Known rows, with every way that one mark hangs from another:
{gatub dutu gupeko}: [-25.5  -7.9   4.9  -0.1  59.1  16.2  18.9 -11.6 -48.4  -4.6 -38.2  75.0
  -7.7   3.6 -87.6 -29.0 -19.3 -33.6]
{nuge {gupeko detu {gatub {dutu kunugem}}} zenab}: [ 16.4 -15.0 -39.5  18.2  23.8  13.4 -10.6  39.5 -32.0 -36.9 -11.5  28.0
  22.9   7.1  -1.7  26.4   3.7 -32.2]
{gupeko detu gatub zenab}: [ 17.4  -4.1 -15.0   7.3 -19.0 -20.7 -50.4  40.2  24.3  -7.7 -54.9 -37.8
  11.6   6.6  41.6  25.0  19.4  17.6]
{zenab {gupeko detu {gatub dutu}}}: [-37.5   3.1  19.9  19.7  11.1   5.5  -7.9 -15.1   1.7   2.6  21.1  16.8
  11.1 -10.7 -17.4 -26.6 -17.9  -1.5]
{dutu {gatub {gupeko detu}} kunugem}: [  3.8  29.1  25.9 -27.4  12.8  33.1  43.2   1.1  37.6  16.1  54.2 -32.6
  -1.8  44.3 -36.4  44.9 -19.3 -32.9]
{nuge {zenab {gupeko gatub}}}: [-45.2 -25.0 -16.8   5.3 -22.8   0.6  21.7 -32.9   5.2   7.0  16.6   5.6
  -4.6 -36.5  -0.4   0.1  -1.7 -45.2]
{kunugem gupeko}: [-39.0  -8.5  19.3  19.5  16.6 -16.1   1.6 -26.2 -52.5  21.7   1.3   5.6
   8.7  -1.0 -12.2 -31.1 -16.0  13.2]
{dutu {gupeko detu gatub} kunugem}: [ 25.2 -11.7   2.1 -13.0  11.8 -18.0  73.2  20.5  59.0  15.6  91.2 -50.2
  15.4  10.0   7.3  16.2 -20.6   2.5]
{detu zenab}: [ 16.7 -27.7  21.9 -13.4 -17.4   4.4  36.8 -52.9 -22.2   6.2 -15.3  18.6
   4.5  -9.9 -25.5 -32.9  56.6  81.3]
{kunugem {gupeko detu zenab}}: [-25.7   1.5   3.5  31.1 -28.8 -51.4 -75.6  19.0 -27.1   2.7 -39.5 -27.1
  -8.5  28.6  26.2 -11.6   8.5 -15.6]
{kunugem {gupeko gatub zenab}}: [-28.3  -1.9 -21.2   1.6  -3.3 -23.9 -49.1  12.9 -22.6  10.9 -56.0   0.0
 -28.1 -38.0  39.7  18.0 -29.8 -18.6]
{gupeko {gatub {dutu kunugem}} zenab}: [ 16.3 -45.9 -37.3 -48.8  24.8  16.6   1.0  49.2  -9.1  12.0 -39.2  48.8
 -38.2 -27.2  -0.1  22.7  11.9   8.6]
{kunugem {gupeko {detu zenab}}}: [ -5.6  11.4  30.2  25.4 -15.0 -27.4 -29.5 -31.6 -25.2  -1.5 -26.2  -7.9
  27.2  13.0   8.1 -23.7  23.4  12.1]
{gupeko {gatub dutu} zenab}: [  9.3 -25.6 -31.6 -28.5  26.6  14.6 -30.1  41.6 -23.2  -8.2 -71.1  54.8
 -24.9 -24.1   3.6 -15.1   5.6  14.9]
{zenab {gupeko gatub}}: [-51.6 -11.0  12.5  12.2  -6.6   4.5  33.3 -53.3   8.1  26.9  48.1 -10.3
 -15.8 -45.2 -12.9  -1.8 -26.1  23.7]
{dutu {gatub {gupeko detu}}}: [ -2.6  60.5  30.2   5.6  15.7  27.5   3.6  -6.1  18.7  -3.3  12.2 -27.7
  10.4  49.2 -32.4   1.8 -29.2 -19.6]
{dutu gatub gupeko}: [  6.3  34.6   9.8 -13.5   6.7  26.1  70.8 -12.0  28.6   9.6  89.2 -23.7
 -24.4  33.8 -23.0 -68.9 -36.4  46.4]

Rows:
[-24.6 -32.0  -7.9 -10.6  -8.4  10.0  10.3   7.7  14.6   6.3  25.5  25.0
  14.1  -4.3  -6.8  14.0  16.1 -81.1]	{nuge {zenab {gupeko detu {gatub {dutu kunugem}}}}}
[ 20.4  29.8  34.1 -29.3 -15.5  25.4  14.2 -10.9  17.2  19.6  47.5 -27.7
  -1.9  34.4  13.1  14.1   5.0   2.1]	{dutu gatub {kunugem {gupeko {detu zenab}}}}
[ -0.7  -7.0 -43.6  36.2   4.7   8.8   4.9  -7.4 -37.4 -28.3 -17.8   7.6
   3.1 -29.9   3.7  20.7 -10.6   7.8]	{nuge {gupeko gatub} zenab}
[ 39.7   7.0  18.8   1.9  -3.7   7.6  -4.9 -15.0  17.2 -13.5 -38.0 -18.2
  44.9 -13.3  24.1  11.0  33.7  47.8]	{gupeko {detu zenab} gatub}
[-34.1  -8.9  -9.2  14.7  -4.1   5.4 -15.6   1.2   0.5 -10.4  -6.8  34.8
  20.5  -5.3  -3.0 -19.8   5.9 -71.5]	{nuge {zenab {gupeko detu {gatub dutu}}}}
[ 30.4 -23.9 -20.1 -32.2  10.9   1.7 -33.5  69.8  12.1  -1.8 -43.3  19.8
  -6.5   8.6  19.6  26.5  23.3 -10.1]	{gupeko detu {gatub {dutu kunugem}} zenab}
[  8.2  11.2 -28.7  49.9 -18.0 -25.5 -56.9  23.9 -19.8 -30.8 -32.9 -46.0
 -16.0  -0.3  29.9  33.9  -6.4  57.5]	{nuge {gupeko detu gatub zenab}}
[-13.9 -10.2   9.0 -19.5 -11.3  22.8  25.6 -64.4  -9.9   0.5  -2.4  52.3
 -27.0 -52.4 -24.3 -27.3  12.8  34.8]	{detu {zenab {gupeko {gatub dutu}}}}
[  7.9  25.4  19.7  22.0  -0.6 -12.0 -37.2 -19.5  -5.7  -8.5 -46.2 -13.3
  36.0 -20.2  45.0   9.6  -6.4  -3.0]	{kunugem {gupeko {detu zenab} gatub}}
[ 12.2  17.2   3.5  17.6  10.9 -18.0  34.4   7.5  39.0  -7.0  43.4 -42.1
  28.8   9.2  11.3 -26.1 -30.8  19.0]	{dutu {gupeko detu gatub}}
[  7.5   6.0 -30.7  55.6   1.2  -8.4 -25.3  11.0 -24.8 -43.1 -25.1 -18.9
  30.4   6.1  20.0  24.1   0.0  -4.7]	{nuge {gupeko detu gatub} zenab}
[ 16.5  -6.7  15.0 -15.5  -1.5  -8.3   6.8 -11.1   8.1  16.1   5.4 -20.3
  18.9 -20.0  32.7  52.5   3.4 -11.6]	{dutu {kunugem {gupeko {detu zenab} gatub}}}
[ -5.9 -32.2  11.2 -40.3 -13.1  25.9  54.5 -56.8  -0.2  16.3  28.9  48.2
 -36.1 -60.0 -30.3   4.9  20.1  20.5]	{detu {zenab {gupeko {gatub {dutu kunugem}}}}}
[ 15.8 -12.3  16.1 -24.4  21.5  10.6  22.6 -13.3 -10.9  -4.4 -23.8  55.3
   3.0  17.3 -63.6  16.6  29.1 -37.7]	{gatub {dutu kunugem} {gupeko {detu zenab}}}
[ -9.6 -30.9  -1.1 -19.0  12.7 -15.0 -34.8  44.2 -38.3  13.9 -19.6  38.4
 -16.8  27.6 -14.3 -15.0  16.0 -30.0]	{gatub {dutu {kunugem {gupeko detu zenab}}}}
[ 42.3  16.8   3.2   2.5 -14.3 -18.1  34.3 -18.7  42.1 -17.1  20.5 -30.9
  17.7  -8.0  17.8 -22.3   1.4  31.8]	{dutu {gupeko {detu zenab} gatub}}
[ -1.1  24.0   8.4 -27.1 -24.6   1.9 -28.9  33.2  16.1  23.1  34.4 -43.1
 -29.2  45.8  27.9  23.2  -8.1 -23.0]	{dutu gatub {kunugem {gupeko detu zenab}}}
[ 20.2  49.6  -6.9  -6.0 -37.0 -10.3  -3.6  34.3  46.6  -4.7  50.2 -55.7
 -37.4  64.8  14.4 -50.3  -9.9  23.3]	{dutu gatub {gupeko detu zenab}}
